Each row comes from the steps of one path. Every step used is in the known rows, and no mark comes twice. Write the path behind each row, first mark first.
Known rows
b/z/c: [ 32.2 -14.6   1.2 -48.6  32.8   5.8 -35.4  36.7  20.2  10.4 -15.6  17.9
  12.9  30.5 -24.6 -20.4   6.3  23.7  -5.6 -39.4  18.0]
z/f/s/t: [-24.9   8.9 -48.6 -35.8  26.5  -8.9 -17.3  13.5 -18.6   3.9  21.0 -20.5
 -28.5  -2.0  39.9 -21.6  21.1   9.6   4.2 -21.4  29.1]
f/s: [  0.3  25.7 -23.1 -14.2  16.5  17.6 -32.7  -1.3 -24.8 -14.0  30.1   1.6
 -31.0 -44.5  29.4  -0.6 -12.4  -1.4   8.9   2.7  -3.0]
z/c/s/t/r: [  4.4   5.1  -4.3  16.0 -30.3 -39.8 -38.7  49.4   6.4  18.0 -44.6  13.8
 -13.7 -37.1  18.9   9.2  -9.4  50.7  15.7  13.6  38.8]
r/b/z/c/s/t: [ 19.1 -62.1  46.4 -26.7  28.3  25.1  -3.9  69.9  41.7  17.4 -35.9  27.5
 -17.6 -15.1 -23.5  17.5  -1.5  13.1   1.4 -16.0  -0.2]
t/r: [-22.2  18.3  48.3  39.0 -42.2  15.2   7.6  23.4  25.4  26.8   8.1 -16.2
  -6.2  -4.7   3.5  25.2   6.8   1.2  31.4  25.9  30.8]
c/s/t/r/b/z/f: [-27.1 -33.6  23.6  20.1 -22.9  -9.9   5.1  54.2  17.1  26.6  -6.7  13.5
 -31.8 -18.0  34.6   2.4  15.8  17.6   8.4  17.2  29.2]
t/s/r/b: [-23.9 -11.8  74.0  32.3 -31.3 -29.2  34.3  62.0   5.7  26.7  10.9  15.5
 -34.8 -81.2 -18.1  45.5 -22.5   4.7   5.2  18.4  10.9]
b/z/c/r: [ 25.7 -12.0   4.1 -30.2  27.0   2.4 -44.3  51.7  17.2  16.5 -17.2  12.6
  11.6  24.9 -34.6 -19.9  14.6  31.3   3.1 -30.9  30.1]
z/c/r/t/s: [  7.9  12.1  10.2  21.8  -2.8 -49.7 -52.3  52.0   7.2  30.9 -47.7   0.2
  -0.4 -34.9 -33.4  22.2  -3.1  55.0  22.4  -2.6  25.0]
f/s/r/b: [  6.7  18.2  31.3   8.9  -2.5  19.0 -38.5  29.1  -4.7 -10.6  27.4   7.7
 -45.2 -68.4  14.4  20.3  -9.4   4.7  16.5  -4.1   9.0]
z/c/r/t: [ 18.2  13.9   2.6  19.3   1.0 -38.4 -66.7  41.4  12.1  22.0 -51.8  -3.0
   7.1 -14.7 -32.7  14.1   5.3  54.4  23.6 -11.6  27.1]
s/t/z: [ 15.5 -12.1  38.3  49.4 -33.5 -38.5 -20.1  35.5   0.1  45.0   6.8   2.0
   3.4  21.8  33.9  -8.0  22.6  -6.0   0.1 -18.0  20.0]
c/r/b: [-14.4 -28.9  38.5  31.8   3.3  18.6   0.1  50.6  15.7  14.1 -21.8  -5.0
 -16.4 -28.3 -39.6  27.0  10.6   4.8  22.2  19.7  12.2]
r/b/z: [ 11.8 -63.0  53.6 -32.1  41.2  51.2  17.0  45.4  42.0   9.6 -13.3  16.8
 -11.0   4.1 -35.4  19.0   2.2 -14.3  -0.8 -16.9 -15.1]
e/r: [ 19.4  23.5  -3.2  37.9 -60.7  10.4 -47.0 -20.9   8.3 -32.5  -6.2  -2.3
 -39.5 -35.4 -15.9 -12.3  -8.3 -10.3  12.5 -21.5  -6.8]
r/t: [ 16.5   4.3  33.1  23.6   3.8 -27.5 -37.9  -4.4  25.5  24.6 -10.0   0.0
   7.9  12.3  -6.6  12.6  15.3  19.7   6.8 -27.3 -23.5]
f/z/c/r/t: [-39.9  16.2  -2.9 -17.8  49.8   1.3 -20.4  51.2 -11.6  46.1  -1.1 -33.4
  13.5   3.8 -14.0   7.7  23.0  15.7  19.9   5.6   8.2]
e/r/t/z/f: [ 25.9   8.9   9.3  44.2 -30.8 -17.0 -69.5 -29.3  17.2  -9.4 -17.7 -15.2
 -26.8   8.7 -13.5  -4.6  14.2 -17.0  16.1 -50.5 -10.1]
b/z: [ 18.3 -22.0  14.1 -35.6  28.1  20.1 -10.2  20.7  17.5   9.1  14.9  14.9
   9.3  39.5 -15.0 -25.5  15.7  -0.1 -11.2 -33.0   4.5]

Write each row's path
[ 11.3  17.1   3.7  20.2  -6.8  -9.0 -46.5  23.0 -24.7  17.8  35.1   3.2
 -29.0 -29.4  53.2  -7.1   3.3  -6.1   9.1 -10.5  11.1] : f/s/t/z
[ -6.6 -40.1  44.3  14.6  16.9  28.9  -6.0  60.4  23.3  18.5 -14.4   2.0
 -11.6  -8.9 -47.0  14.4  18.4   5.0  15.9   3.7  14.2] : c/r/b/z
[ -3.1   8.7  30.5  53.6  -9.6 -25.5 -43.7  26.4  11.7  29.5 -12.0 -10.0
   1.9  -1.9 -26.6  10.6  27.1  29.2  22.0  -3.4   8.3] : c/r/t
[ 22.3 -58.4  44.6 -41.6  45.0  40.4   1.3  56.1  43.4  10.6 -34.8  18.6
  -8.0  -3.2 -41.3  23.0  -3.8   2.7   2.6 -20.9  -6.7] : r/b/z/c
[  0.3  15.1  40.5  18.9 -23.1  22.2 -37.4  55.6  10.7  28.2  37.9   6.6
 -42.0 -50.4  35.9   6.3   5.0  10.7  23.9  -2.2  16.5] : f/s/t/r/b/z
[-23.6 -19.7  62.3  -4.5   6.9  54.5  12.9  51.9  44.0  27.4   8.1 -12.2
 -24.4  -7.7  -9.0  32.1  11.8  -9.5  32.2   9.6  27.4] : t/r/b/z/f/s
[ 18.5 -33.2  17.1  14.5  32.5 -16.2 -26.0  34.2  -4.9  22.0 -45.3  -8.5
  12.2  26.0 -17.7  24.8   4.6 -15.1  14.2  -5.0  29.8] : t/z/c/r/b
[ -6.0 -13.2 -15.7 -14.2  47.7 -14.5 -15.2  -2.4 -28.4   6.4  11.2 -24.3
  -2.8  45.8  28.7  -1.1  22.2 -36.5   2.2 -23.8  36.7] : t/z/f/s/r
[ -2.1 -16.7 -30.3 -74.3  63.5  24.9 -15.6  17.1   0.9   1.0  26.6  -2.5
  -7.8  41.3   4.2 -35.6  25.0  -0.9  -8.5 -43.3  18.5] : b/z/f/s
[-18.3 -19.4  78.7  19.4 -21.1 -22.4  30.7  69.1  11.6  29.6  16.7  20.0
 -31.5 -67.2 -22.5  37.3 -17.1   5.5   1.4   7.0  12.4] : t/s/r/b/z
[ 17.4 -16.6  11.0  -5.2 -11.9  50.3 -41.3   8.1  27.0 -31.9  -7.0   0.7
 -59.0 -36.6 -27.7  -4.5  -3.8 -20.8  14.3 -37.7 -10.8] : e/r/b/z/f/s
[ 25.5  -7.5  28.4  39.5 -30.3 -49.1 -36.6  47.0   1.9  45.4 -14.9   3.6
   7.0  15.6  27.2  -4.5  15.6  11.6   4.4 -22.4  30.8] : s/t/z/c
[-16.1 -35.8  20.6  -6.1  36.3  32.9 -12.0  58.9  12.1  12.8  -6.3  -6.4
 -22.6 -12.3 -34.4   9.6  21.8   3.9  18.3  -1.5  21.6] : c/r/b/z/f/s
[ 34.5  16.2  70.6  53.9 -24.3 -55.6 -65.1  24.2  20.1  26.3 -10.3   1.1
   7.7  11.9  -8.0  20.8  21.2  24.7  13.3 -40.2  26.9] : s/r/t/z/c
[-17.3 -43.9  29.3  -1.6  31.2  27.4  -1.0  60.4  20.7  17.8 -15.6  -7.3
 -12.3   2.8 -44.8   9.9  26.0   4.7  15.4  -2.4  22.3] : c/r/b/z/f
[ 19.4 -12.2  23.9 -19.6  24.7 -17.2 -42.8  60.1  20.7  33.3 -16.6  16.1
   7.3   9.7 -38.7  -6.7  10.7  38.4   5.0 -31.7  21.8] : b/z/c/r/t/s
[-24.4  -0.1 -24.4 -40.2  38.7   6.5 -11.5  15.5  -9.1  -9.9  14.6 -21.1
 -33.5 -11.6  16.0  -0.3  15.7   1.6   9.1 -20.0  31.4] : z/f/s/r/b
[-23.8  16.6 -39.1 -37.4  31.8  -5.2 -21.0   4.8 -19.7 -10.9  23.1 -23.0
 -27.0  -4.0  24.4 -12.5  18.7   7.0   6.9 -22.2  38.4] : z/f/s/r
[-52.1  -4.7  12.5 -18.1  30.8  14.6   8.1  69.8  -3.0  46.6  -3.7 -20.3
  -7.2 -20.5  14.1  18.6  10.3   8.2  19.3  28.1  14.2] : f/z/c/s/t/r/b
[ 20.2 -15.1  20.3   8.8 -30.7  39.3 -48.1  22.3  30.7 -20.3  -4.1   3.7
 -61.3 -40.3 -18.9  -9.6   2.1 -13.3  14.6 -41.6  -5.2] : e/r/b/z/f/s/t
[-44.8  14.4 -14.9 -26.5  48.2  10.9  -6.9  52.7 -20.2  37.2   2.6 -33.4
  10.8  -1.2 -12.2   3.2  17.2   8.7  17.5  15.3  15.7] : f/z/c/r
[ 18.5 -15.7  16.4 -20.5   1.9  -6.6 -35.4  58.0  23.9  24.0 -15.6  23.5
  -0.5  12.2  -1.1 -17.3   9.7  35.9   3.1 -20.4  33.7] : b/z/c/s/t/r
